In the rows, zero is written as 128.
Known rows, with every step that occurs:
befoz nivu zovud: [109 119  93 118 132 121 110 128 124 115 147 134 127 126 158 149 138 196
 147 124 146 106 137 132 114 137 113 116 127 119 131  88 130 131 126]
dokap belaz lole nivu zovud satof: [157 165  83 141 158 139  82 149 137 116 152 129 122 120  81 110 110 160
 142 149 110  76 150 125 112 157 123 111  75  86 135 138 139 124 123]
nonas nivu belaz: [131 140 109 127 157 115  92 130 122 106 132 129 119 128 184 130  63 141
 142 149 144  74 137 128 129 139 113 133 139 106 143 133 123 112 162]
befoz nivu lole: [131 123 102 115 129 114 100 128 100 110 165 126 129 130 177 169  84 175
 151 135 171 110 130 131 108 135 114 132 111 100 146 113 129 126 122]
satof fisig detilo: [118 147 120 119 122 126 107 156 146 135 130 160 103 102 160 111 155 132
 147 146 149 133 139 121 123 144  99 120 128 151 136 124 147 138 181]
lole nivu zovud satof fisig detilo: [181 128 101 126 141 135 107 162 169 138 123 135 119 120 204 144 135 150
 144 141 122  94 146 133 112 151 101 112 126 137 146 135 137 124 156]
belaz dokap nivu lole: [132 155 120 117 149 127  83 140 111  74 155 103 131  96 225 130 118 134
 144 109 158 118 141 125 115 145 120 129 107  87 123 131 112 114 136]
gako nivu dokap belaz: [118 121 121 115 170 121  88 127 122 124 117 139 132 126 170 143 133 139
 139 120 137  81 130 138 130 148 107 115 150 106 141 143 122 117 133]
lole belaz: [111 143 112 105 129 147 125 137 147 119 134 143 127 103 161 116  89 156
 146 136 116 115 136 119 117 128  99 117 146  91 124 143 125 145 135]
fisig detilo belaz nivu: [113 154 109 110 164 127 108 146 125 114 113 152 115  98 163 139  79  56
 152 138 140 126 135 111 140 161  99 111 122 155 137 145 142 131 143]
satof fisig detilo belaz lole: [106 163 112 117 125 128 103 157 148 126 137 163  98  96 170 111 145 124
 147 138 143 123 138 111 126 147  98 108 102 146 142 137 149 143 176]
satof zovud: [145 145 119 136 106 149 120 151 156 130 129 141 133 140 155 137 106 121
 149 144 138 132 133 141 115 126 127 112 130 158 116 115 130 109 151]
gako nivu zovud satof fisig: [128 115 119 127 127 145 108 143 163 143 126 153 120 122 153 133 198 134
 141 119 141  85 138 155 125 139  88 106 150 136 152 144 131 115 158]
lole nivu dokap belaz detilo: [179 138 108 118 184 112  92 138 135 118 121 121 131 125 252 144  54 156
 142 139 112  89 140 111 115 161 124 120 122  98 135 136 125 128 123]
lole nivu zovud: [172 122  94 128 144 125 105 147 153 129 121 132 126 128 207 147 135 167
 142 126 127 100 144 134 121 152 110 105 129 106 139 129 134 125 136]
gako nivu zovud satof fisig detilo belaz: [117 123 112 121 133 144 109 146 160 140 118 157 116 115 166 138 188 108
 143 120 138  87 140 148 130 144  81 103 143 145 153 151 135 118 163]
detilo belaz nivu: [113 150 111 116 166 117 110 132 128 108 133 153 119 113 171 134  54  59
 148 113 134 104 133 112 140 154 106  97 110 131 143 145 129 136 127]
zovud satof fisig detilo belaz: [149 149 123 118 129 141 116 162 165 137 141 153 105 104 143 112 103 103
 147 148 125 105 144 128 102 133  96 123 120 183 148 139 137 125 175]
nonas nivu zovud satof: [131 127  99 140 141 144  97 144 143 110 137 136 122 127 176 116  80 118
 143 131 136  70 147 151 120 140 105 127 131 145 145 126 125 116 166]
dokap belaz: [125 155  89 132 160 117  96 132 111 116 138 139 121 123  68 102  99 126
 143 144 121 107 149 130 122 148 120 122 108  92 123 117 138 127 133]
gako nivu dokap belaz detilo: [124 129 125 116 173 125  94 123 129 124 116 139 132 121 202 136 119 129
 141 124 133  84 133 130 130 153 108 117 148 107 140 146 123 119 131]
befoz nivu dokap belaz: [111 128 103 107 168 104  92 124 100 105 147 123 133 129 173 153  70 194
 145 134 136  91 131 115 108 141 127 130 123 110 127  92 119 132 117]
dokap nivu gako: [124 133 118 111 132 106 116 130 115  96 154 135 131 114 186 132 126 198
 152  94 175 123 150 138 142 140 117 124 134  99 126  88 114 124 145]
detilo fisig: [111 141 101 115 137 135 107 139 144 120 132 133 103 126 111 125 145  72
 143 118 146 148 132 129 114 133 102 110 165 107 124 129 135 142 137]
nonas nivu dokap: [122 125 117 124 165 123  82 134 117  99 129 130 128 128 234 129  36 134
 142 127 143  74 133 133 123 143 119 133 140 133 141 127 116 121 154]
zovud satof: [170 135 125 125 134 146 117 147 158 133 143 137 120 116 115 116  89 128
 146 141 123 101 142 141  95 127 110 126 133 165 141 132 128 112 143]
dokap nivu lole: [147 125 118 132 131 122 118 134 108  90 147 116 132 104 214 131 105 145
 151 121 175 116 147 142 131 141 111 134 100  85 139 123 130 124 148]
fisig detilo belaz: [110 154  99 107 150 126 111 145 125 118 112 152 110  97 163 132 100  83
 151 136 136 132 141 119 131 150  97 114 122 152 134 139 145 131 151]
gako nivu befoz: [146 125 117 105 135 127  98 129 125 122 132 150 123 123 141 150 143 171
 145 133 158 103 125 151 154 140  94 120 170 126 140 154 117 114 151]
satof fisig detilo belaz lole nivu: [121 163 107 115 130 122  99 163 151 127 137 160 101 101 190 122 139 134
 147 138 141 121 137 107 128 151  97 107 105 140 145 143 148 142 175]
nivu zovud: [125 117 103 138 127 149 117 129 150 126 117 141 120 110 150 111 171 137
 140 125 130  96 152 150 118 143 107 102 113 125 132 107 136 132 138]
nonas nivu lole: [136 130 103 137 139 129  84 138 106 100 150 131 124 131 206 137  40 106
 147 135 169  84 137 148 126 142 109 138 116 106 155 146 128 117 158]
dokap nivu belaz: [142 135 123 123 150 109 127 127 122  96 130 114 127 100 192 124 127 181
 145 135 150 105 147 123 135 138 116 130 122  85 127 110 125 119 152]
detilo belaz: [109 150  96 113 146 115 114 131 129 113 131 153 112 112 170 123  85  99
 145 110 128 114 141 122 128 138 104 100 110 125 138 136 134 135 137]
zovud satof fisig detilo: [157 144 129 122 125 145 115 163 167 141 141 149 108 105 130 110 115 118
 147 154 129 109 142 132  99 133 100 129 129 183 145 134 137 121 174]
gako nivu nonas: [116 119 123 110 148 141 100 132 151 129 127 145 132 115 170 135 160 141
 143 118 140 113 121 146 140 135  96 122 143 115 149 153 125 123 136]
nivu zovud satof fisig: [143 121 114 140 118 159 120 145 175 138 129 145 112 107 147 102 167 129
 139 136 121  80 156 152 102 136 100 108 108 156 143 113 134 130 160]
satof zovud nivu befoz: [148 145 124 124 121 146 111 158 154 129 140 152 133 155 160 141  66 154
 152 150 149 113 122 145 131 126 115 111 137 164 124 116 120  93 157]
detilo belaz nivu befoz: [129 151 109 108 164 119 107 127 122 100 136 151 117 109 168 138  40  78
 148 128 136  96 132 118 152 154 103 103 111 138 141 148 119 137 134]
nonas nivu gako: [113 138 104 116 140 111  82 134 115 106 156 151 123 140 178 137  60 159
 149 108 169  91 140 143 137 142 114 128 151 121 142 111 112 117 154]

Rows:
[124 160 120 112 155 121  88 142 120  76 151 110 131  97 202 120 130 150
 144 104 146 128 139 117 120 142 123 125 129 101 112 120 111 114 139] : belaz dokap nivu
[100 164 112 110 134 121  98 157 142 120 133 158 100  96 188 114 142 106
 145 133 140 129 139 110 123 147  96 112 116 148 135 133 140 140 179] : satof fisig detilo belaz dokap
[139 150 104 140 175 125  88 132 101 109 144 132 129 124  89 123  56  69
 146 153 140  87 143 128 130 166 120 122  88  84 139 136 134 128 121] : dokap belaz nivu lole
[156 135 114 113 135 117 120 132 109  82 145 123 127 101 179 122 101 196
 151 132 161 119 143 140 156 139 111 136 131 116 120 112 114 125 161] : dokap nivu befoz
[ 95 168 100  98 157 106  93 133 118  81 150 134 120 102 218 132  96 117
 145  84 140 114 144 114 131 144 110 104 108 106 127 125 110 128 136] : detilo belaz dokap nivu gako
[123 145 111 121 161 123 105 130 120 105 137 146 120 113 192 144  42  42
 148 119 146  94 135 120 136 156 103 100  90 117 154 155 129 136 125] : detilo belaz nivu lole
[135 163 116 121 144 144 127 126 161 119 133 136 107 109 211 105  91  63
 150 130 132 148 141 108 116 148 107 117 150 115 124 135 137 142 129] : belaz detilo fisig
[134 160  95 115 148 145 103 158 149 118 121 144 111  94 171 136 110 105
 149 140 125 106 144 118 122 157  97 105  97 152 144 153 146 129 145] : fisig detilo belaz lole nivu zovud satof
[126 132 109 129 133 134 131 149 145 100 131 130 121  92 203 111 146 134
 148 119 142 103 158 137 131 143  97 119 105 135 133 110 132 130 173] : dokap nivu zovud satof fisig detilo belaz
[104 161 114  96 141 149 102 142 145 101 142 128 129  94 184 118  97 148
 142 126 112 115 134 109 108 132 104 118 144  83 115 149 111 138 130] : lole belaz dokap
[146 125 134 140 152 153 112 143 161 126 132 144 125 113 143 123 108  77
 145 137 136  79 139 132 124 158 108 106 117 154 146 128 127 129 138] : belaz nivu zovud satof fisig
[146 147 131 116 143 151 113 161 173 132 141 149 112  98 155 114  86  82
 148 151 121 100 138 125 109 139  96 126 108 185 153 144 131 131 167] : zovud satof fisig detilo belaz nivu nonas
[109 131 102  95 130  97  98 124 108 116 171 146 128 139 152 169 106 228
 152 108 171 116 133 127 119 135 119 122 146 115 133  78 113 125 119] : befoz nivu gako
[112 165 100 112 145 137 103 149 132 113 124 150 110  91 153 128 108 104
 151 136 136 123 138 113 129 153 102 108 102 145 137 148 148 132 143] : fisig detilo belaz lole
[137 142 115 119 124 161 121 128 139 114 143 125 120 101 231 131  61  77
 149 146 145 109 143 128 107 141  94 125 107  68 145 164 130 147 127] : nivu lole belaz detilo fisig
[118 157 121 108 161 133  86 141 132  74 150 105 135  87 219 114 127 150
 143 106 136 127 135 120 121 140 121 132 111 102 116 123 106 123 135] : belaz dokap nivu nonas
[131 144 125 100 147 151 118 135 140 106 138 141 131 101 159 131  44 135
 149 153 125  97 127 115 142 144  98 120 148 103 126 155 109 147 132] : lole belaz nivu befoz
[119 150 109 113 160 131 105 144 119 112 116 147 116  97 178 146  70  44
 153 142 149 118 137 117 137 163  96 114 107 145 145 152 142 131 142] : fisig detilo belaz nivu lole
[161 140 130 126 121 142 115 156 169 140 151 148 110 114 131 106 112 133
 144 144 127 101 142 136  95 126 105 124 126 170 146 130 131 122 167] : zovud satof fisig
[100 164 113 110 135 116 102 158 138 110 136 152 104  92 205 114 144 114
 147 128 146 132 141 109 130 147  96 117 114 140 133 129 139 139 184] : satof fisig detilo belaz dokap nivu
[156 127 136 136 156 139  99 132 120 113 142 133 132 118 167 149  57  63
 149 140 167  94 130 131 129 161 114 118 105 112 153 148 127 126 119] : belaz nivu lole
[124 132 100 138 137 145  96 154 146 114 134 142 116 120 184 115  92 111
 145 139 139  75 147 146 123 144  99 129 130 157 147 127 131 120 182] : nonas nivu zovud satof fisig detilo
[172 129 106 111 158 127  98 147 159 123 131 127 132 119 221 143  95 168
 144 133 119 117 129 127 124 143 112 125 117 106 144 142 126 132 129] : lole nivu nonas
[107 150 112 107 162 111 104 127 125 109 142 160 119 119 173 144  57  79
 149 100 146  98 137 116 143 155 107  94 113 128 145 131 118 136 123] : detilo belaz nivu gako
[146 150 130 113 136 138 110 159 163 135 148 157 109 109 144 125  90  97
 150 140 136  96 143 127 110 142  98 119 122 183 151 133 126 125 167] : zovud satof fisig detilo belaz nivu gako
[127 143 118 121 184 133  98 119 129 109 116 121 122 111 208 109  61  97
 139 140 111  88 146 115 107 155 123 122 115 108 124 119 122 141 121] : nivu dokap belaz detilo fisig
[164 149 101 136 132 150  88 150 159 118 148 131 122 113 164 130 149 202
 143 128 132  88 137 123 116 153 121  96  88  97 143 146 139 127 120] : belaz lole nivu zovud
[172 152 107 137 126 153  90 159 173 124 156 135 117 112 164 125 151 199
 142 134 128  82 138 123 108 149 116  99  84 113 149 148 139 128 134] : belaz lole nivu zovud satof fisig
[125 128 120 119 147 132 122 135 136  89 140 119 137  92 208 108 118 168
 148 117 143 129 139 135 141 134 113 138 103 105 128 112 122 135 146] : dokap nivu nonas
[116 135 104 129 178 118  76 134 107  95 132 128 128 131 200 121  27 125
 141 134 135  67 139 131 125 149 122 136 127 118 137 125 118 123 152] : nonas nivu dokap belaz
[106 158 117 102 134 154 113 151 158  94 148 122 129  85 212 110 119 155
 143 123 113 102 143 114 110 132  97 121 132  90 117 139 108 140 152] : lole belaz dokap nivu zovud satof fisig
[130 150 127 135 143 151  98 159 156 127 137 143 139 153 172 133  66 148
 148 141 134  92 125 132 112 134 128 104 109 146 126 116 126  96 139] : satof zovud nivu dokap belaz lole
[126 133 108 106 148 101 109 120 115 115 148 124 124 126 157 162 107 210
 145 148 146  98 130 112 112 132 119 127 135 100 134 100 125 121 126] : befoz nivu belaz
[141 124 113 137 120 161 120 150 173 138 123 145 111 102 148 105 168 119
 141 143 123  86 156 149 104 141  96 110 110 166 142 115 138 130 165] : nivu zovud satof fisig detilo
[127 120  97 119 131 130 113 134 136 119 152 131 127 126 148 148 124 187
 147 130 139  95 139 135 103 133 110 121 127 138 136  93 126 125 129] : befoz nivu zovud satof
[114 126  94 139 141 135  94 138 131 105 132 139 122 128 186 118  94 127
 143 124 145  81 145 147 132 144 107 122 132 127 141 121 128 122 162] : nonas nivu zovud
[117 136 106 108 171 108  98 120 106 104 147 122 133 124 206 147  56 185
 147 137 132  94 134 108 108 146 127 131 121 112 127  95 120 133 114] : befoz nivu dokap belaz detilo
[126 146 109 105 152 110 117 117 129 113 148 120 117 121 194 156  95 171
 148 150 142 111 131 100 110 138 115 128 143  95 131 107 126 129 122] : befoz nivu belaz detilo fisig
[134 130 138 122 172 148 103 132 149 112 134 136 137 106 161 125  69  85
 147 137 134 107 122 123 139 154 115 121 109 133 143 138 120 137 117] : belaz nivu nonas
